Each row was made from one walk, in order. Every step used is in the known rows, and no mark comes twice. Write each row's walk.
Known rows:
ruzo > lofen > lamif > zezudip > bimaz > kabod: .04	.08	.11	-.09	-.05	-.28	.05	-.54	-.16	-.27	-.15	.14	-.31	.33	-.20	-.07	.38	.20	-.29	-.21	-.13	.04	.25	-.35	.15	.03
lamif > zezudip > donag: .24	-.22	.12	-.09	-.01	-.04	.03	-.33	-.08	-.10	-.25	-.04	.11	-.33	.14	.11	.23	.26	.02	.22	-.35	.49	-.22	-.05	-.24	-.19
pozesez > kabod > bimaz: .51	.02	.21	.04	-.03	-.37	.04	-.03	.36	.00	-.11	.01	.10	-.25	-.09	-.14	.06	-.10	.23	-.07	.11	-.18	-.05	-.26	-.07	-.18
donag > zezudip: -.03	.14	-.03	.00	.19	.06	-.02	-.16	-.15	.08	-.01	.16	-.02	.25	.25	.12	-.08	.29	-.20	.18	-.10	.13	.20	-.04	-.08	-.05
donag > lofen: .04	.05	-.18	.01	-.12	-.04	-.05	-.06	-.15	-.16	.10	-.05	.10	-.13	.12	-.05	.03	.09	-.03	-.32	-.11	.11	.29	.00	-.08	.11
lamif > lofen > donag > zezudip: -.19	.24	.15	.25	.34	-.14	-.07	-.23	.02	.10	.01	.10	-.18	.17	.17	-.07	-.05	.36	-.15	-.02	.10	.13	.35	.31	.05	-.02
zezudip > lofen: .01	-.04	.06	-.05	-.05	.06	.11	.01	-.07	-.01	-.19	.07	.07	-.07	.01	.12	-.16	.18	.13	.38	.09	.25	-.11	.02	-.12	.03
ruzo > lofen > zezudip: -.08	.00	-.09	-.04	.18	-.23	-.06	-.33	.05	-.22	.03	.28	-.13	.10	-.01	-.18	-.07	.27	-.44	-.24	.12	.05	.33	-.16	.00	.09
donag > zezudip > lofen > lamif > kabod > pozesez: .28	.22	.10	-.03	-.08	.12	.21	-.33	-.14	-.09	.15	.11	-.05	.39	-.01	.02	-.05	.39	.05	.64	-.12	.05	.15	-.20	-.10	.08
ruzo > lamif > kabod > pozesez: .28	.11	.02	-.11	.00	-.03	.15	-.15	.01	.00	.06	-.13	.27	-.09	-.31	-.20	-.24	-.12	.08	.03	-.25	.11	.13	-.29	.19	-.11
donag > lofen > lamif: .10	.19	-.05	.07	-.26	-.02	.00	-.19	-.13	-.34	.32	-.08	-.10	.17	-.08	-.13	.26	.12	-.06	-.15	-.08	-.25	.31	.00	-.04	.21
bimaz > kabod > pozesez: .36	.05	-.07	.03	-.15	-.15	.05	.06	.01	-.05	.32	-.06	.17	.28	-.09	-.01	.08	-.04	.08	.02	-.35	.04	.21	.15	.14	-.02
donag > zezudip > lofen > lamif: .03	.22	.11	.00	.02	.13	.11	-.25	-.20	-.08	-.01	.20	-.12	.41	.09	.14	-.04	.45	-.08	.62	-.01	.07	.12	-.03	-.13	.05
donag > zezudip > lofen > lamif > kabod: .16	.24	.09	-.02	.07	.14	.24	-.38	-.19	-.04	.05	.14	-.10	.44	.10	.06	-.15	.47	-.09	.59	-.01	.02	.16	-.21	-.15	.07
zezudip > donag > lofen > lamif: .10	.04	.06	.12	-.41	.16	-.15	-.35	-.14	-.39	.11	.13	-.04	-.27	-.03	.03	.30	.13	.05	.11	-.22	.26	.05	.15	.01	.01
ruzo > lamif > zezudip: .09	.00	.09	-.17	.20	-.17	.12	-.17	-.11	.01	-.24	-.15	.24	-.08	-.08	-.01	-.07	.15	-.17	.03	-.28	.26	.02	-.16	-.04	-.22
ruzo > lofen > donag > zezudip > bimaz: -.21	.20	.06	-.04	.15	-.29	-.24	-.40	-.15	.01	-.21	.40	-.27	.03	.06	.09	-.09	.14	-.50	-.22	.20	.37	.35	.02	.21	.07
lofen > donag > zezudip > bimaz: -.04	.30	.19	.02	.05	-.18	-.13	-.13	-.06	.11	.20	.19	-.14	.00	.08	.20	-.22	.16	-.35	.19	.13	.40	.19	.29	.17	.09
donag > zezudip > lofen > lamif > kabod > bimaz: .29	.32	.08	.04	.07	-.03	.21	-.32	-.12	-.03	.11	.12	-.09	.39	.04	.04	-.15	.46	.07	.59	-.09	-.07	.21	-.16	-.12	.03
zezudip > bimaz > kabod > pozesez: .14	.06	.11	-.02	-.39	-.07	-.01	.05	.00	-.06	.25	.03	.09	-.08	-.22	.05	.04	-.14	.22	.06	-.27	.53	.09	-.09	.39	-.01
bimaz > kabod: .17	.09	-.09	.04	.09	-.09	.09	.00	-.07	.02	.16	-.04	.07	.36	.06	.07	-.09	.10	-.12	-.06	-.17	.02	.21	.13	.08	-.05
kabod > pozesez: .22	-.08	.02	-.02	-.29	-.06	-.05	.10	.08	-.10	.19	-.03	.13	-.09	-.20	-.10	.20	-.18	.25	.11	-.22	.04	.00	.03	.07	.03
zezudip > donag > lofen > lamif > kabod: .22	.08	.04	.10	-.34	.18	-.03	-.46	-.11	-.37	.16	.07	-.03	-.25	-.04	-.04	.21	.15	.05	.08	-.22	.22	.09	-.03	-.01	.04
lamif > lofen > donag > zezudip > bimaz: -.27	.24	.23	.22	.19	-.11	-.09	-.23	.02	.09	-.02	.15	-.21	-.01	.10	-.04	-.05	.31	-.07	-.01	.10	.39	.30	.20	.19	.00
ruzo > lofen > donag > zezudip: -.13	.18	-.02	-.02	.29	-.32	-.21	-.40	-.15	.01	-.21	.36	-.26	.18	.13	.06	-.07	.19	-.58	-.25	.20	.12	.39	.12	.08	.07
lofen > zezudip: .13	.05	.00	.02	.08	-.10	.11	-.04	.20	-.16	.52	.05	.06	.10	.01	-.13	-.21	.32	-.28	.16	.05	.00	.16	.05	-.12	.12

Write each row's walk:
.03	-.06	-.04	.07	-.28	.15	-.20	-.23	-.14	-.25	-.07	.14	.11	-.50	.13	.09	.13	.11	.05	-.01	-.22	.54	.04	.15	-.04	-.05 -> zezudip > donag > lofen
-.23	.30	.16	.14	.36	-.13	-.07	-.21	-.05	.10	-.14	.08	.02	.06	-.04	-.05	-.24	.26	-.23	-.03	-.02	.27	.35	.21	.21	-.17 -> ruzo > lamif > lofen > donag > zezudip
.24	.10	.08	.00	-.24	-.13	.10	.01	.19	-.21	.69	.08	.13	.01	-.18	-.10	-.16	.20	-.08	.21	-.16	.42	.22	-.02	.19	.12 -> lofen > zezudip > bimaz > kabod > pozesez
.25	.11	-.03	-.01	-.19	-.14	.10	-.29	-.16	-.36	.24	-.20	-.05	.14	-.02	-.11	.35	.27	-.09	-.13	-.23	-.18	.26	-.11	-.20	.16 -> donag > lofen > lamif > zezudip
.33	.05	.04	.09	-.51	.16	-.06	-.41	-.07	-.42	.26	.04	.04	-.28	-.12	-.08	.30	.05	.19	.15	-.34	.23	.09	-.02	.03	.06 -> zezudip > donag > lofen > lamif > kabod > pozesez
.12	-.03	.08	.07	-.07	.04	-.02	-.19	.17	-.26	.39	.20	.08	-.21	.04	-.03	-.13	.35	-.19	.36	-.06	.35	.01	.16	-.08	.01 -> lofen > zezudip > donag
.35	.15	.04	.15	-.36	.01	-.06	-.41	-.06	-.36	.22	.05	.00	-.28	-.09	-.08	.18	.12	.20	.10	-.28	.12	.16	.01	.02	.01 -> zezudip > donag > lofen > lamif > kabod > bimaz
-.17	.02	.01	-.08	.00	-.18	-.09	-.33	.07	-.22	.04	.35	-.15	-.10	-.11	-.13	-.08	.21	-.35	-.22	.13	.37	.27	-.28	.17	.11 -> ruzo > lofen > zezudip > bimaz
.13	-.05	.06	-.13	.02	-.07	-.01	-.32	-.20	-.15	-.27	-.06	.30	-.41	.00	.06	.01	.22	-.12	.01	-.43	.60	.04	-.07	-.06	-.25 -> ruzo > lamif > zezudip > donag > lofen
.37	.09	.26	-.05	-.38	-.18	.18	-.26	-.03	-.28	.33	-.15	-.11	.28	-.34	-.07	.46	.12	.10	.28	-.35	.01	.02	-.20	.10	.06 -> lofen > lamif > zezudip > bimaz > kabod > pozesez
-.18	.15	.18	.25	.21	-.19	-.04	-.12	.12	.03	.00	-.01	-.16	.00	.02	-.13	.02	.18	-.03	-.15	.16	.05	.22	.34	.10	.01 -> lamif > lofen > donag
.26	.16	.01	-.02	-.28	-.16	.13	-.30	-.21	-.36	.30	-.16	-.03	.16	-.08	-.04	.30	.26	-.08	-.13	-.31	.09	.33	-.14	-.03	.14 -> donag > lofen > lamif > zezudip > bimaz > kabod
.10	-.03	.12	-.21	.17	-.13	.19	-.15	-.16	.01	-.39	-.11	.27	-.14	-.08	.06	-.18	.27	-.07	.26	-.22	.42	-.05	-.14	-.12	-.20 -> ruzo > lamif > zezudip > lofen
-.13	.24	.03	-.02	.20	-.33	-.20	-.39	-.19	.01	-.12	.38	-.25	.21	.09	.13	-.12	.19	-.58	-.25	.10	.38	.46	.09	.25	.05 -> ruzo > lofen > donag > zezudip > bimaz > kabod
.01	-.04	.12	-.05	-.05	-.18	-.06	-.65	-.14	-.34	-.32	.20	-.30	.09	-.12	-.07	.47	.21	-.25	-.06	-.10	.01	.08	-.25	-.01	-.03 -> ruzo > lofen > lamif > zezudip > donag
-.12	.11	.04	.01	-.04	-.14	-.09	-.43	-.08	-.27	-.17	.23	-.37	.33	-.22	-.14	.32	.05	-.25	-.20	.10	-.31	.22	-.22	.14	.09 -> ruzo > lofen > lamif
.25	.12	-.12	.01	-.33	-.16	.02	-.05	.02	-.34	.68	.00	.20	-.12	-.04	-.13	-.09	.24	-.08	-.13	-.27	.44	.46	.00	.07	.22 -> donag > lofen > zezudip > bimaz > kabod > pozesez
.35	.10	.16	-.04	-.27	.06	.30	-.22	.01	-.21	.17	-.04	-.04	.20	-.31	-.10	.02	.14	.28	.56	-.02	-.12	-.05	-.19	-.04	.16 -> zezudip > lofen > lamif > kabod > pozesez
.28	-.07	.17	-.14	.13	-.30	.21	-.16	-.08	.01	-.17	-.13	.07	-.09	.10	.14	-.07	.36	-.14	.35	-.03	.33	-.11	.14	-.32	.03 -> lamif > zezudip > lofen > donag
-.17	.30	.19	.25	.23	-.16	-.04	-.23	-.02	.09	.07	.12	-.17	.18	.12	.01	-.09	.36	-.15	-.05	.02	.41	.41	.27	.23	-.03 -> lamif > lofen > donag > zezudip > bimaz > kabod
-.18	.09	.17	.14	.18	.03	-.02	-.24	.11	-.14	-.03	.12	.14	-.21	-.14	-.19	-.18	.33	-.09	.09	-.14	.43	.19	.05	.16	-.22 -> ruzo > lamif > lofen > zezudip > donag
.07	.09	.15	-.01	.01	-.15	.06	.01	-.03	.05	-.04	.06	-.01	-.09	-.02	.18	-.27	.16	-.11	.39	.24	.24	-.04	.38	-.08	.13 -> zezudip > lofen > donag
-.18	.21	.15	.12	.18	-.08	.09	-.15	.07	-.08	.14	.06	.14	.00	-.20	-.19	-.28	.31	-.11	-.03	-.16	.46	.36	-.05	.31	-.16 -> ruzo > lamif > lofen > zezudip > bimaz > kabod
.25	.00	.26	.01	-.22	-.02	.10	-.43	-.05	-.32	.07	-.05	-.16	.08	-.14	.00	.47	.25	-.01	.37	-.24	-.05	-.16	-.06	-.11	-.05 -> lofen > lamif > zezudip > donag
.16	.09	-.19	.02	-.06	-.11	.03	-.09	.01	-.30	.52	-.02	.14	-.05	.13	-.15	-.14	.35	-.25	-.18	-.06	.09	.41	.06	-.17	.22 -> donag > lofen > zezudip
-.08	-.07	-.01	.00	.07	-.10	-.15	-.44	.05	-.28	-.06	.42	-.11	-.16	.02	-.09	-.01	.29	-.39	-.10	.04	.34	.20	-.07	.02	.02 -> ruzo > lofen > zezudip > donag
.25	.07	.19	-.03	-.09	-.15	.20	-.30	-.03	-.23	.17	-.17	-.19	.35	-.16	-.08	.41	.22	-.06	.23	-.16	-.34	-.03	-.15	-.14	.06 -> lofen > lamif > zezudip
.25	-.19	.01	-.07	-.09	-.06	.00	-.37	-.17	-.20	-.17	-.08	.17	-.43	.23	.08	.26	.32	-.01	.02	-.40	.56	-.03	-.05	-.30	-.12 -> lamif > zezudip > donag > lofen
.15	.15	-.13	.02	-.19	-.12	.04	-.09	-.03	-.29	.59	.02	.15	-.08	.04	-.08	-.20	.32	-.22	-.19	-.15	.40	.46	-.01	.04	.20 -> donag > lofen > zezudip > bimaz > kabod
.04	.11	-.09	-.01	-.23	-.07	.00	-.10	.00	-.30	.52	.03	.11	-.25	.01	-.11	-.16	.28	-.15	-.15	-.05	.40	.37	-.07	-.01	.22 -> donag > lofen > zezudip > bimaz
-.22	.07	.18	.19	.03	-.01	.07	-.17	.23	-.13	.23	.09	-.07	-.11	-.07	-.26	-.06	.38	.09	.01	.04	.37	.24	-.10	.15	.03 -> lamif > lofen > zezudip > bimaz
-.18	.15	.12	.12	.27	-.04	.07	-.15	.11	-.08	.05	.03	.12	-.01	-.16	-.25	-.23	.32	-.12	-.03	-.07	.18	.29	-.02	.14	-.15 -> ruzo > lamif > lofen > zezudip
.23	.14	.15	-.02	-.14	.09	.34	-.27	-.03	-.16	.07	-.03	-.11	.25	-.21	-.04	-.07	.24	.14	.52	.11	-.15	-.05	-.19	-.08	.14 -> zezudip > lofen > lamif > kabod
.02	.00	.07	-.07	.05	-.25	.02	-.55	-.12	-.29	-.24	.11	-.31	.31	-.15	-.13	.43	.20	-.28	-.19	-.04	-.22	.17	-.32	-.03	.05 -> ruzo > lofen > lamif > zezudip
.07	.10	.19	.00	-.22	.07	.16	-.12	-.05	-.19	.01	.05	-.13	.22	-.21	.03	.07	.21	.11	.53	.11	-.10	-.09	.00	-.08	.11 -> zezudip > lofen > lamif
